Each row comes from the steps of one walk. Every step used is in the known rows, and no mark comes twice. Write the walk behind each row, first mark first.
Known rows
kigi-fenuta-gemibo-foni-fofum-vupep: [-2.65  1.22 -2.83  2.62  2.59 -0.09  3.02 -0.33  0.28  0.79  5.63  0.09
  3.76  2.77 -3.74 -4.42  2.22  2.92 -4.92  1.64  1.11]
fofum-vupep-gemibo-foni: [ 0.27  1.19  2.14  2.71  2.02 -0.04  1.66 -4.12 -1.72  1.22  4.40 -3.79
  3.34  1.53  1.67  2.23  2.79 -3.85 -3.65 -2.54  0.05]
mibesa-foni-fofum-vupep-gemibo-fenuta-kigi: [ 1.69  0.52 -4.83  1.49  5.64 -4.33  2.98 -3.04  0.17 -1.49  3.29 -4.83
  1.64  1.75 -5.35  0.06  2.93  3.57 -2.80  2.06  0.91]
fenuta-fofum: [ 0.65  2.14 -3.16  2.12  3.17 -0.61  1.06 -2.30 -4.79 -1.80  0.12 -4.41
  2.73  0.57 -1.58 -0.22  0.82 -2.15  0.66  4.16 -0.96]
foni-gemibo: [-0.19  3.62 -0.28  3.46  2.35 -1.65 -2.08 -3.77 -2.48 -1.00 -4.34 -1.55
  2.50  1.94  1.62 -0.34 -0.70 -2.16 -0.88  0.98 -1.41]
vupep-gemibo-foni: [-1.44  0.72  3.47  5.20  2.52 -0.10  0.17 -1.69 -3.39  0.44  1.54 -4.67
  4.57  3.62  0.81  1.61  2.36 -5.04 -3.60 -1.74 -0.41]
kigi-fenuta-fofum-vupep: [ 1.08  1.98 -4.26 -1.11  2.59 -2.15  4.05 -3.73 -3.23 -1.66  2.60 -2.63
  2.55 -0.16 -3.45 -1.60  1.48  0.71  0.57  3.75  3.19]
kigi-fenuta-fofum-vupep-gemibo: [ 1.03  0.69 -1.24 -1.00  2.96 -2.50  4.22 -4.77 -3.94 -0.72  4.40 -4.64
  2.01  1.97 -3.13 -1.04  3.09 -0.89  1.11  1.63  2.41]
mibesa-foni-fofum: [ 0.19  1.42 -5.20  3.31  3.72 -1.98  0.80  0.09 -1.07 -1.36  0.11 -4.52
  5.43  3.56 -2.35 -0.85  3.20 -0.37 -2.56  4.24 -0.27]
fofum-vupep-gemibo: [ 1.69  1.24  0.08  0.55  2.62 -2.34  0.82 -5.45 -2.51  0.52  3.01 -4.64
  2.29  0.80  1.47 -1.09  3.47 -4.00 -0.77 -1.25 -0.60]
mibesa-foni-gemibo-fenuta-puvik-gizol: [ 2.19  3.12 -3.66  3.67  3.06 -1.22 -2.88  1.06  0.18 -1.83 -5.67  3.48
 -1.88  1.46  1.36  7.17  1.14 -3.76 -3.38  0.34 -1.43]
puvik-foni-fofum-vupep-gemibo-fenuta: [ 0.35 -0.55 -2.99  0.64  2.62 -1.83  2.33 -0.79  0.09 -0.68 -1.54 -5.01
  3.75  1.54 -2.02 -3.85  3.66  0.28 -2.18  1.35 -0.78]
fofum-vupep-gemibo-fenuta: [ 1.02  0.92  0.30  0.17  3.83 -2.47  1.80 -3.32 -1.17 -0.13 -1.66 -2.99
  0.83  0.02 -0.31 -1.14  2.16 -3.13 -2.27 -1.63 -0.47]
kigi-fenuta-puvik-foni-fofum: [ 0.60  0.54 -3.49  2.17  2.21 -1.69 -0.55  3.84 -1.73 -1.69 -0.75 -4.15
  6.78  3.20 -4.27 -3.82  5.08 -1.05 -2.69  5.81  2.94]
mibesa-foni-gemibo-fenuta: [ 0.45  4.14 -2.74  3.50  3.10 -2.43  0.39 -0.78 -0.83 -3.31 -7.00 -0.07
  1.43  2.24 -0.97  2.43 -1.28 -1.21 -2.19  0.40  1.09]
foni-fofum: [-1.11  0.76 -2.88  3.07  4.15 -1.49 -0.81 -0.68 -1.56 -0.05 -1.53 -4.79
  5.33  2.05 -1.55 -3.40  2.30 -0.37 -2.81  4.73 -2.45]
foni-fofum-vupep-gemibo-fenuta-puvik-gizol: [ 1.85 -1.98 -1.94  0.46  4.90 -1.53 -1.77 -0.62  1.23  2.65  0.91 -0.95
 -0.45 -0.12  0.61  2.42  5.92 -2.57 -4.61  1.25 -4.99]
kigi-fenuta-puvik-foni-gemibo: [ 1.34  3.20 -0.87  2.68  0.70 -1.90 -1.96  0.87 -2.58 -2.54 -3.34 -0.84
  4.09  3.06 -1.08 -1.11  1.90 -2.34 -0.71  2.07  4.20]
foni-fofum-vupep-gemibo-fenuta: [-0.17 -0.95 -1.20  0.38  5.14 -2.51  1.33 -2.34  0.33  0.98 -0.78 -4.20
  2.63  1.02 -1.83 -1.96  3.11  0.31 -3.23  1.13 -2.70]

Write each row's walk
[-0.88  0.81 -1.93  2.83  2.87  0.59  1.13 -1.94  0.21  1.14  3.15 -3.03
  5.49  0.88 -0.36  0.56  2.49  1.08 -5.38  2.65 -1.10] -> gemibo-foni-fofum-vupep
[ 1.18  0.61 -3.38  2.76  3.47 -0.73 -1.72  4.47 -0.34 -1.62 -4.68 -3.42
  4.58  0.95 -3.04 -1.47  3.46 -1.80 -3.63  5.02 -0.23] -> gemibo-fenuta-puvik-foni-fofum
[-1.73  3.23 -2.31  2.62  2.66 -2.09  0.97  0.02 -3.16 -2.00  0.44 -0.21
  1.81  2.75 -3.33 -7.31  0.94 -1.84 -1.62  0.75  1.76] -> kigi-fenuta-gemibo
[-0.31  3.41 -2.24  3.47  1.15 -1.17 -0.41  0.22 -1.50 -3.47 -9.12 -1.06
  2.32  1.16 -0.30 -1.77 -1.60 -1.38 -1.18  1.03  0.53] -> puvik-foni-gemibo-fenuta
[ 0.47 -0.46 -1.23  0.63  3.96 -2.27  0.79 -4.25 -0.88  1.75  3.57 -5.74
  3.88  2.47 -0.14 -2.28  4.46 -0.47 -1.93  1.39 -2.79] -> foni-fofum-vupep-gemibo
[ 1.94 -0.67  0.26 -0.04  5.82 -2.53 -0.91 -0.78  0.57  1.97  0.44 -3.80
  1.93  1.01 -1.55  1.03  5.51 -1.86 -4.20  1.75 -2.38] -> foni-fofum-vupep-gemibo-fenuta-puvik
[ 0.99 -0.07 -3.41  0.59  4.73 -3.06  3.17 -1.58  0.87 -0.52  0.21 -4.04
  2.65  2.68 -2.58  0.56  4.03  0.31 -3.16  1.00 -0.13] -> mibesa-foni-fofum-vupep-gemibo-fenuta
[-3.04  1.67 -1.45  6.03  3.31  1.42 -0.45  0.92 -1.33  0.46  2.72 -1.41
  4.06  3.36 -1.69 -3.04  1.58  0.02 -4.82  2.20 -2.89] -> fenuta-gemibo-foni-fofum
[ 2.24  2.44 -2.25  2.61  2.06 -0.72 -1.25  3.79 -1.97 -2.89 -5.66 -2.19
  2.98 -0.26 -1.39 -0.35  2.52 -5.13 -2.71  2.20  1.89] -> gemibo-fenuta-puvik-foni
[ 1.84  1.64 -6.54  0.86  3.06 -2.20  2.35 -2.31  0.13 -0.85  2.81 -3.67
  4.47  1.59 -1.62 -0.19  3.73  1.05 -2.34  3.46  0.35] -> mibesa-foni-fofum-vupep
[-2.59  0.77 -0.82  5.32  3.52  0.56 -0.05  0.48 -1.14  0.50  0.28 -3.95
  6.39  2.86 -1.22 -0.11  1.92 -0.41 -5.46  3.65 -1.78] -> gemibo-foni-fofum
[-1.75  3.59 -0.36  5.89  2.02  1.35 -0.14 -0.16 -2.72 -0.62  2.32 -0.53
  2.32  2.03 -0.28 -1.93  0.53 -3.31 -3.72 -0.79 -0.88] -> fenuta-gemibo-foni
[ 1.71  2.24 -4.31 -0.68  3.79 -0.76  3.51 -3.03 -2.18 -1.98 -1.15 -2.35
  0.23 -2.29 -2.36  0.86  0.27 -0.15 -0.40  3.26  0.06] -> gemibo-fenuta-fofum-vupep
[-0.10  0.50 -0.24  1.83  4.83 -1.59  2.00 -1.44 -4.21 -1.47 -2.51 -4.75
  1.00  1.62 -2.69  0.76  1.01 -3.10 -0.12  1.85 -1.51] -> vupep-gemibo-fenuta-fofum
[ 0.62  3.86 -2.43  3.97 -0.11 -1.02 -1.31 -2.02 -2.62 -2.74 -4.75 -2.13
  3.66  2.22  1.38 -1.92 -0.54 -2.25  0.10  1.00  0.42] -> puvik-foni-gemibo
[ 2.82  0.76 -4.66  0.23  2.91 -0.70 -0.06  2.19  0.60 -1.20 -1.64 -2.66
  3.56 -1.03 -2.15 -1.00  4.31 -0.64 -3.53  4.32  0.55] -> gemibo-fenuta-puvik-foni-fofum-vupep
[ 3.98  1.32 -0.49  0.42  1.98 -1.48  0.40 -0.06 -1.26 -0.90 -0.66 -3.14
  1.41 -0.14  0.01  0.54  4.81 -5.30 -1.97 -0.93  1.75] -> fofum-vupep-gemibo-fenuta-puvik-foni
[-0.65  0.22  0.88  1.31  2.24 -0.60  4.87 -3.50 -3.47  0.08  5.95 -3.67
  3.37  2.48 -2.84  2.01  2.55 -0.76 -1.38  0.52  3.40] -> kigi-fenuta-fofum-vupep-gemibo-foni
[-1.32  2.17 -2.74  3.59  2.71  1.33  1.11 -1.59  0.12  1.66  5.47 -0.66
  2.89  1.28 -0.80 -2.41  1.95  1.22 -4.87  1.35 -1.97] -> fenuta-gemibo-foni-fofum-vupep
[ 1.52  0.91  2.72  2.31  5.20 -2.34 -2.10  0.76 -2.30 -0.11 -3.08 -3.32
  1.14  1.63 -0.86  1.72  3.89 -6.51 -2.83 -0.25 -0.90] -> vupep-gemibo-fenuta-puvik
[-3.18  3.14 -0.22  5.07  1.92 -0.14  1.68  1.11 -2.72 -1.29  1.97  0.39
  2.99  3.12 -3.14 -4.06  0.49 -1.86 -4.15 -0.50  2.47] -> kigi-fenuta-gemibo-foni
